Each row was made from one path, in order. Every step used is in the known rows, and no mark comes twice. Write each row's path.
Known rows
vuloto lerup nagi: -0.469	1.363	0.367	-1.624	0.665	0.841	1.187	-0.659	1.458	3.039	0.805	0.501	0.088	1.775	0.563	-0.854	0.018	0.347	-0.028	1.594	1.443	1.391	0.778	2.013	0.160
nagi lerup vuloto pusadin: 0.620	0.325	-1.049	-0.876	3.863	1.079	1.119	2.081	1.323	2.748	2.981	0.092	0.013	2.092	1.411	-1.379	0.289	2.521	0.149	2.817	0.666	0.745	0.738	0.595	0.249
nagi lerup vuloto pusadin ninun nusu: 0.313	0.838	0.645	0.811	3.812	1.561	1.881	3.369	1.356	2.632	2.154	-0.545	0.224	2.537	0.686	-0.290	1.129	3.684	0.137	2.506	-1.265	1.832	3.410	1.568	0.555
lerup vuloto pusadin: 0.510	-0.758	-0.509	-1.583	2.087	1.177	0.310	0.408	1.325	2.469	2.620	0.421	0.196	1.427	1.317	-0.802	0.612	0.596	-0.210	3.327	0.740	0.367	1.123	0.778	0.276
nusu ninun pusadin vuloto lerup: -0.045	1.565	0.137	-1.792	1.697	1.912	-1.010	1.223	0.130	3.863	3.120	1.415	0.060	1.161	1.010	-1.703	-0.536	0.288	0.323	2.781	0.710	0.535	2.166	1.343	2.775
nusu pazop fozep: 0.907	-1.451	1.201	-1.690	-0.283	1.335	-2.895	-0.161	0.722	-0.850	-0.723	1.863	0.143	-1.646	0.920	0.271	-0.912	0.839	0.896	-1.210	0.061	-1.698	0.513	-0.359	1.492
pusadin vuloto: -0.232	0.093	-0.435	0.414	0.123	0.029	0.196	0.878	-0.159	1.218	0.682	2.122	0.124	0.650	-0.214	1.372	-0.231	1.147	-0.259	1.325	-0.593	0.775	2.435	0.070	0.009
lerup tupa vuloto: -1.062	0.871	0.320	-2.731	0.611	0.461	0.677	0.311	-0.905	1.318	0.309	0.924	1.246	0.143	-0.229	0.811	0.049	0.593	-0.589	0.903	2.420	0.481	0.159	0.944	-1.376
nusu ninun pusadin vuloto lerup tupa: -0.252	2.604	0.416	-2.971	2.331	2.886	-0.406	1.444	0.438	5.223	2.460	1.533	-0.080	1.447	1.112	-1.032	-0.599	0.858	0.308	2.903	2.739	0.561	3.267	2.110	1.703
nagi lerup tupa vuloto pusadin ninun nusu pazop: -0.325	1.279	1.585	-2.435	4.382	1.012	-0.545	3.697	0.948	2.272	0.734	-0.725	1.122	0.193	0.906	0.479	-0.057	4.259	0.592	-0.002	0.928	2.443	3.036	2.009	-0.729
fozep pazop: -0.014	0.294	-0.571	0.707	0.404	-0.531	2.348	-0.618	-0.651	-0.225	-0.010	-1.008	0.368	0.732	1.331	0.702	-0.683	1.151	-0.597	-0.862	-0.345	-0.188	0.593	-0.297	0.326
tupa lerup vuloto pusadin ninun: 0.945	0.105	-0.535	-1.886	2.895	1.615	0.185	0.552	0.267	2.027	2.663	1.586	1.667	1.638	0.381	1.258	-0.293	1.256	-0.206	3.416	-0.780	1.754	3.051	1.281	-0.004
nagi lerup vuloto: 0.610	1.149	-0.626	-0.219	2.284	1.029	1.589	1.648	0.297	2.746	2.353	0.574	0.004	1.798	0.645	-0.286	0.539	2.604	-0.021	1.429	0.271	0.164	1.062	-0.428	-0.751
vamufi lerup nagi: -0.524	2.232	-0.495	-0.431	1.154	-0.175	0.420	-0.800	-0.760	0.089	-0.948	1.669	0.142	1.486	0.244	-0.090	-0.602	1.875	0.238	0.955	0.241	0.462	0.650	0.407	-0.503
nagi lerup vuloto pusadin ninun nusu pazop: 1.176	0.573	1.120	-0.457	4.108	1.506	-0.470	3.543	2.053	3.587	2.158	-0.452	0.015	1.265	1.588	0.329	0.707	4.538	0.691	1.072	-1.218	1.569	4.267	0.899	-0.057
ninun nusu pazop fozep: 0.091	-0.639	2.267	-0.721	-0.384	-0.131	-2.760	0.524	0.641	-0.566	-1.130	0.534	0.528	-0.950	1.179	-0.180	0.499	0.863	0.711	-2.087	-0.582	-1.888	1.286	0.687	2.420
nusu ninun pusadin vuloto lerup vamufi: 0.570	2.298	0.289	-2.568	1.659	1.456	-0.640	1.032	0.078	6.271	0.928	1.409	-0.328	1.313	2.455	-1.405	-0.793	0.733	1.786	3.336	1.394	0.442	2.727	2.137	2.334
vamufi lerup vuloto pusadin ninun nusu pazop: 1.060	1.269	0.816	-1.472	3.514	0.424	-1.309	1.821	0.458	1.907	0.781	1.234	0.681	1.383	1.340	0.447	0.711	4.013	0.686	1.184	-1.642	0.350	4.714	1.346	-0.165
ninun pusadin vuloto lerup: -0.736	0.888	-0.358	-1.383	2.495	-0.645	0.746	0.766	0.475	3.160	2.154	1.447	0.612	2.145	0.505	-0.901	-0.752	-0.105	-0.011	2.969	0.109	0.916	2.034	2.313	3.192
nagi lerup: 0.062	1.120	-0.465	0.497	1.866	-0.024	0.782	1.531	0.211	0.123	0.538	-0.518	-0.098	0.675	0.043	-0.905	-0.427	1.631	0.410	-0.573	-0.098	0.443	-0.466	-0.310	-0.087
vuloto pusadin ninun nusu: -0.058	-0.318	1.301	0.722	1.462	0.777	0.435	1.683	0.973	0.342	-0.044	-1.166	0.436	0.842	0.140	-0.009	0.481	1.082	0.253	1.072	-1.458	1.522	2.609	1.982	1.385
pusadin ninun nusu: -0.223	0.678	1.827	1.605	-0.124	0.442	0.668	1.338	-0.069	0.021	-0.831	-0.408	0.169	0.517	-0.731	1.182	0.954	1.078	-0.080	-0.210	-1.855	0.900	2.870	0.920	0.402

Which path is each row?
-0.794	0.818	0.062	-3.123	0.553	-0.577	0.768	0.113	-0.566	1.493	2.234	0.927	2.081	1.030	0.031	-1.026	0.255	-0.288	-0.408	1.165	1.066	0.465	-0.855	1.812	0.082 : tupa vuloto lerup
1.092	-0.562	1.781	-2.660	2.578	1.486	-2.609	1.150	1.074	1.412	1.328	2.121	2.075	0.965	1.589	0.848	0.139	2.292	0.333	1.447	-1.309	-0.147	4.449	1.946	2.459 : tupa lerup vuloto pusadin ninun nusu pazop fozep
0.388	1.786	-0.880	-1.364	1.730	-0.131	0.709	-0.024	-1.309	1.250	1.078	2.316	0.778	1.986	0.405	-0.007	0.504	2.003	-0.045	1.584	-0.382	-1.010	1.588	0.001	-0.949 : vamufi lerup vuloto
-0.689	-0.189	-0.401	0.234	1.702	-0.524	-0.167	0.423	-0.246	1.582	1.080	1.349	-0.020	0.913	0.432	0.124	-0.931	0.266	-0.088	2.288	-0.582	0.803	2.126	0.418	2.560 : ninun pusadin vuloto
-0.324	-0.167	0.733	-3.026	2.459	2.731	0.982	1.206	0.062	1.299	0.787	1.087	1.201	0.291	-0.353	1.163	-0.716	1.604	-0.106	2.777	1.550	2.412	1.905	1.926	-0.978 : lerup tupa vuloto pusadin ninun
-0.214	2.887	-0.398	-1.775	2.158	-0.065	0.709	0.086	-1.245	0.121	-1.388	1.309	0.570	1.048	-0.039	0.002	-0.528	1.589	0.424	-0.075	1.431	-0.581	1.147	1.106	-1.082 : vamufi lerup tupa
0.304	1.205	-1.032	-1.642	1.183	-0.556	-0.080	-0.301	-0.818	2.298	2.341	1.448	1.586	1.612	0.796	0.572	0.459	0.272	-0.887	1.336	0.016	0.146	1.408	0.126	-0.258 : tupa lerup vuloto
-1.174	1.308	0.020	-1.412	2.318	0.171	1.198	-0.177	1.058	4.682	2.066	1.784	0.090	2.761	0.996	-0.689	-0.987	0.544	0.045	4.185	0.741	2.262	2.849	2.414	2.810 : ninun pusadin vuloto lerup nagi
0.324	0.909	0.521	-0.764	2.752	0.054	0.423	1.414	0.341	2.316	2.023	0.159	2.008	2.486	0.797	0.781	1.031	1.203	-0.455	2.517	-1.414	1.495	3.875	2.252	0.997 : tupa lerup vuloto pusadin ninun nusu
-0.124	-0.870	1.726	-1.829	1.708	-0.067	-2.023	1.815	0.517	0.648	0.762	-0.231	1.412	-0.979	0.856	0.311	0.239	2.128	0.061	0.335	-0.996	1.938	2.384	1.406	0.301 : tupa vuloto pusadin ninun nusu pazop
-0.953	1.980	-0.115	-2.113	2.423	0.721	1.407	1.893	-0.801	1.508	0.763	0.487	1.210	0.739	-0.032	0.001	-0.349	2.218	-0.231	0.358	2.372	1.013	-0.281	0.551	-1.383 : nagi lerup tupa vuloto
-0.583	1.376	-0.417	-0.726	0.743	-0.630	-0.268	-1.202	-0.274	1.117	0.193	0.646	1.038	1.180	0.557	0.629	-0.533	0.190	-0.322	0.689	0.558	1.531	0.577	0.394	0.112 : tupa lerup nagi
-0.209	1.480	0.256	-3.958	0.758	-0.982	1.343	-0.070	-0.490	4.133	-0.009	1.010	1.793	1.174	1.522	-0.900	0.125	0.062	0.828	1.768	1.656	0.616	-0.418	2.815	-0.313 : tupa vuloto lerup vamufi
-1.027	0.026	-0.101	-3.620	2.205	0.642	0.362	0.562	0.154	1.232	1.003	0.208	1.302	0.175	0.668	-0.464	-0.358	0.467	-0.372	2.243	2.765	1.179	0.014	1.901	-0.366 : lerup tupa vuloto pusadin
0.324	0.348	-1.300	-2.579	2.806	-0.268	-0.345	0.027	0.412	2.183	3.049	0.800	1.810	1.812	1.461	-0.353	0.109	0.062	-0.552	2.998	0.469	0.632	1.102	1.242	0.721 : tupa lerup vuloto pusadin
-0.118	1.504	-0.140	-2.239	2.543	-0.933	1.290	0.464	0.370	5.605	0.042	1.278	0.330	2.113	2.082	-0.660	-0.916	0.329	1.423	3.623	0.489	0.951	2.588	3.116	2.567 : ninun pusadin vuloto lerup vamufi
0.956	0.506	0.969	-1.892	3.077	0.034	-1.899	1.489	1.100	3.140	2.148	0.251	1.589	0.786	1.643	1.249	0.655	2.147	-0.008	1.104	-1.297	1.526	4.594	1.531	0.313 : tupa lerup vuloto pusadin ninun nusu pazop
